Each row comes from the steps of one path. Every step used is in the known rows, and no mark comes twice. Write the path behind each row, first mark first.
Known rows
F -> R -> A: -2.92; -1.40; +1.26; +2.08; +0.67; +1.13; +0.31; +0.95; +0.79; -0.84; +3.16; -3.79; -0.48; -1.03; -1.98; +2.12; +1.01; +0.90; +1.59; +2.14
F -> R -> K -> Z: -1.88; -2.12; +3.99; +5.66; +1.75; +1.15; +0.68; -0.61; +2.29; -0.71; +1.20; +0.61; -0.16; -1.70; -2.50; -0.04; +0.38; +2.00; -1.82; -0.33
F -> R -> A -> P -> C -> Q: -2.41; +1.38; +6.24; -0.70; +1.69; +2.70; +1.06; +2.64; +0.11; +1.23; +2.12; -2.84; +0.52; -0.51; -2.91; +1.73; +3.93; -1.25; +0.89; +0.45
F -> Q: +0.85; -0.66; -0.99; -1.03; +1.47; +0.59; +0.90; +1.30; +1.58; +0.73; +1.12; -0.19; -0.97; -0.72; +0.32; +2.15; -0.37; -1.36; +0.40; +0.63
K -> Z: +0.33; +1.52; +1.50; +2.75; -0.22; +0.60; -0.68; -0.61; +0.15; -0.61; -0.21; +1.36; -0.03; -1.59; -0.40; -0.80; +0.34; +0.24; -2.65; -0.09
P -> C -> Q: +0.32; +1.77; +4.53; -0.84; -0.19; +0.26; -0.44; +2.03; -1.16; +2.46; -1.57; +0.65; +0.95; +0.47; +0.12; +0.38; +1.64; -0.56; -0.38; -2.90
K -> R -> F -> Q -> C -> P -> A: +1.77; -1.81; +0.82; -5.21; +2.82; +5.84; +0.39; +2.44; +3.75; +3.02; +2.22; -1.37; -2.46; +0.75; -2.00; +3.44; +2.39; -0.38; +0.38; +3.68
A -> P -> C -> Q: -0.07; +2.41; +5.47; -2.28; +1.12; +1.97; +0.77; +1.83; -0.61; +1.85; +0.03; +0.20; +0.96; +0.36; -1.38; +0.12; +3.01; -1.87; -0.17; -1.09
F -> R -> A -> P -> C -> Q -> K -> Z: -1.60; +0.61; +7.46; +1.63; +1.25; +3.41; -0.15; +2.16; +1.11; -0.33; +1.23; -1.49; -0.55; -0.84; -1.50; -0.06; +1.02; -1.20; -2.65; -0.46
R -> A -> P: -1.82; +1.05; +2.94; -0.52; +1.25; +2.74; +1.61; -0.13; +0.08; -1.20; +4.20; -2.71; -0.42; -0.57; -2.75; +1.58; +1.71; -2.27; +0.40; +3.76
C -> Q: +1.18; +0.41; +1.66; -0.50; -0.41; -0.62; +0.04; +2.11; -0.36; +0.63; -3.10; +2.14; -0.10; -0.21; +1.08; -0.67; +1.46; +0.27; -0.18; -1.37
A -> P -> C: -1.45; +2.31; +4.04; -1.81; +1.64; +2.99; +0.68; +0.02; -0.33; +1.27; +3.49; -2.20; +1.21; +0.65; -2.68; +0.94; +1.67; -2.58; +0.00; +0.53
P -> F -> Q -> K -> R -> A: +0.92; -0.65; +3.20; -0.18; +1.37; +3.58; +1.22; -1.56; +1.95; -0.07; +2.99; -1.55; -0.96; +0.66; +0.75; +3.90; -2.43; -0.66; -0.05; +2.31
P -> F -> Q: +1.97; +0.91; +0.63; -2.21; +2.84; +2.19; +1.58; +1.50; +1.86; +1.90; +1.31; -1.58; +0.20; +0.44; +0.55; +3.26; +0.03; -1.12; +1.75; +1.93
C -> P -> F -> Q: +2.78; +1.70; -0.78; -3.80; +2.81; +2.15; +0.27; +3.04; +3.28; +0.82; +1.72; -2.90; -0.37; +0.48; -0.70; +2.65; +1.65; -0.53; +1.95; +3.00
Q -> C -> P -> F -> R: +0.53; +0.33; -0.62; -2.95; +3.17; +3.96; -0.43; +3.89; +3.66; +1.02; +1.96; -4.86; +0.26; +1.50; -1.20; +0.83; +3.31; +1.97; +2.24; +1.93
F -> Q -> C: +0.97; -0.89; -0.87; -2.81; +2.59; +3.38; +0.85; +2.52; +1.46; +2.41; +1.41; -0.67; -1.26; +0.41; +1.20; +2.65; -0.16; -2.08; -0.66; -0.17
R -> A -> P -> F -> Q -> K: +0.72; -0.49; +3.63; -2.84; +3.30; +4.41; +2.21; +1.82; +2.56; -0.07; +3.45; -3.46; -1.11; +1.36; +0.19; +2.90; -1.60; -3.03; +0.77; +3.55
K -> R -> F: +0.32; -2.36; +2.98; -1.23; -0.22; +2.44; +1.13; -2.86; -0.26; +0.04; +2.41; +1.51; -0.36; -0.56; -1.58; +1.16; -0.60; +0.94; -1.79; +0.80

Which path is each row?
-0.97; +0.43; +1.74; -1.46; +2.50; +4.56; -0.08; +3.41; +2.64; +0.51; +3.94; -6.38; -0.31; +0.82; -2.13; +2.89; +3.03; +1.25; +2.17; +3.57  Q -> C -> P -> F -> R -> A
-2.00; -1.05; +6.45; -1.06; +1.32; +2.97; +0.53; +3.02; +0.89; +0.39; +1.37; -2.87; -0.50; +1.00; -0.96; +0.59; +0.62; -1.39; -0.17; -0.68  F -> R -> A -> P -> C -> Q -> K
-0.80; +0.14; +6.01; +0.64; -1.11; +2.24; -0.29; -1.09; -0.32; +0.37; +0.85; +0.03; -0.41; +0.66; +0.54; +1.85; -1.44; -0.30; -1.71; -1.39  P -> C -> Q -> K -> R -> A
+2.04; +0.51; +0.52; -3.67; +3.84; +4.72; +1.38; +2.66; +1.78; +3.43; +1.87; -1.66; -0.35; +1.74; +1.60; +3.41; +0.32; -1.72; +0.41; +1.16  P -> F -> Q -> C
+0.67; +1.50; +2.90; -2.01; +3.47; +4.98; +2.94; -1.21; +2.27; +0.64; +5.01; -2.40; +0.05; -0.30; -1.69; +4.97; +1.24; -2.09; +1.37; +4.95  K -> R -> A -> P -> F -> Q
+2.02; +0.40; -2.70; -4.84; +2.28; +3.00; -0.71; +4.22; +3.21; +0.75; +1.70; -2.14; -1.90; +0.41; -0.43; +1.71; +1.56; -0.98; -0.39; +0.86  F -> Q -> C -> P
-0.82; +2.56; +6.70; -0.78; +0.64; +3.30; +1.03; -0.39; -0.70; +1.13; +1.89; -0.10; +0.68; -0.35; -1.91; +2.13; +2.63; -1.44; -0.78; +0.12  K -> R -> A -> P -> C -> Q
+1.50; -1.54; +2.28; -1.21; -0.53; -0.09; -0.46; +2.45; +0.45; -0.12; -3.88; +2.00; -1.12; +1.24; +2.84; -1.80; -1.70; -0.17; -1.31; -2.57  C -> Q -> K
-0.43; +2.43; +4.49; -1.50; +2.40; +4.12; +2.30; +0.08; +0.50; +0.19; +4.14; -3.84; +0.88; +0.81; -2.28; +2.42; +2.20; -1.64; +1.88; +5.02  R -> A -> P -> F
-1.23; +0.65; +1.69; -0.28; +1.53; +2.42; -0.07; +2.31; +2.36; -0.72; +3.89; -6.10; -0.01; +0.08; -2.85; +2.52; +2.94; +1.64; +2.90; +4.02  C -> P -> F -> R -> A
+0.89; +1.39; +6.17; -1.82; +1.80; +4.77; +2.24; -0.48; +1.26; -0.10; +1.48; -0.85; +0.26; +1.39; +0.08; +1.44; +0.82; -1.16; +0.13; +2.91  C -> Q -> K -> R -> A -> P -> F
+1.43; -2.01; -0.51; -0.75; +0.52; +2.09; +0.40; -1.96; +2.58; -0.47; +0.24; +1.71; -1.48; +0.31; +2.12; +1.45; -3.48; -0.38; -1.78; -0.58  F -> Q -> K -> R
+1.20; -4.55; +2.27; -3.41; +1.44; +2.14; +1.31; +1.83; +1.62; +0.28; +1.46; -0.26; -2.26; +0.68; +0.44; +1.57; -3.61; -1.64; -1.29; +0.15  R -> F -> Q -> K
+0.61; +0.29; -0.59; -2.21; +0.89; +0.98; -1.06; +3.00; +2.44; +0.94; -0.52; -2.11; -1.14; +0.67; -1.86; +0.30; +3.11; +0.55; +2.16; +3.26  C -> P -> A
+1.51; -3.69; +4.88; -2.49; -0.56; +2.36; +0.89; -0.88; +0.33; +0.09; -0.70; +3.18; -1.19; +0.49; +0.72; -0.25; -1.83; +0.78; -2.66; -1.33  C -> Q -> K -> R -> F
-0.81; +0.38; +7.18; -1.92; +0.51; +2.77; +0.39; +2.45; -0.21; +0.58; +0.70; -1.44; -0.51; +1.34; -0.20; +0.29; -0.17; -2.62; -0.99; -0.84  R -> A -> P -> C -> Q -> K
+1.56; +0.11; +1.66; -1.85; +1.09; +3.78; +0.23; -0.06; +3.24; -0.95; +3.37; -2.79; -1.56; +0.69; -0.15; +3.49; -1.26; -0.24; +0.19; +3.21  C -> P -> F -> Q -> K -> R -> A
+0.81; -2.49; +6.88; -2.56; -0.36; +3.07; +0.55; -0.85; -0.41; +1.53; +0.39; +1.91; -0.55; +1.01; -0.08; +0.66; -1.81; +0.12; -2.72; -2.18  P -> C -> Q -> K -> R -> F
+1.56; -0.17; -1.29; -4.33; +2.91; +3.82; -0.40; +5.06; +3.77; +2.87; +0.32; -2.59; -2.20; +1.09; -0.86; +2.43; +2.98; -1.09; +1.59; +3.14  F -> Q -> C -> P -> A
+0.76; +2.22; +2.78; -2.44; +2.84; +3.72; +2.24; +0.03; +0.90; +0.55; +2.25; -2.18; +1.31; +1.11; -1.19; +0.77; +2.05; -1.33; +1.73; +3.38  A -> P -> F
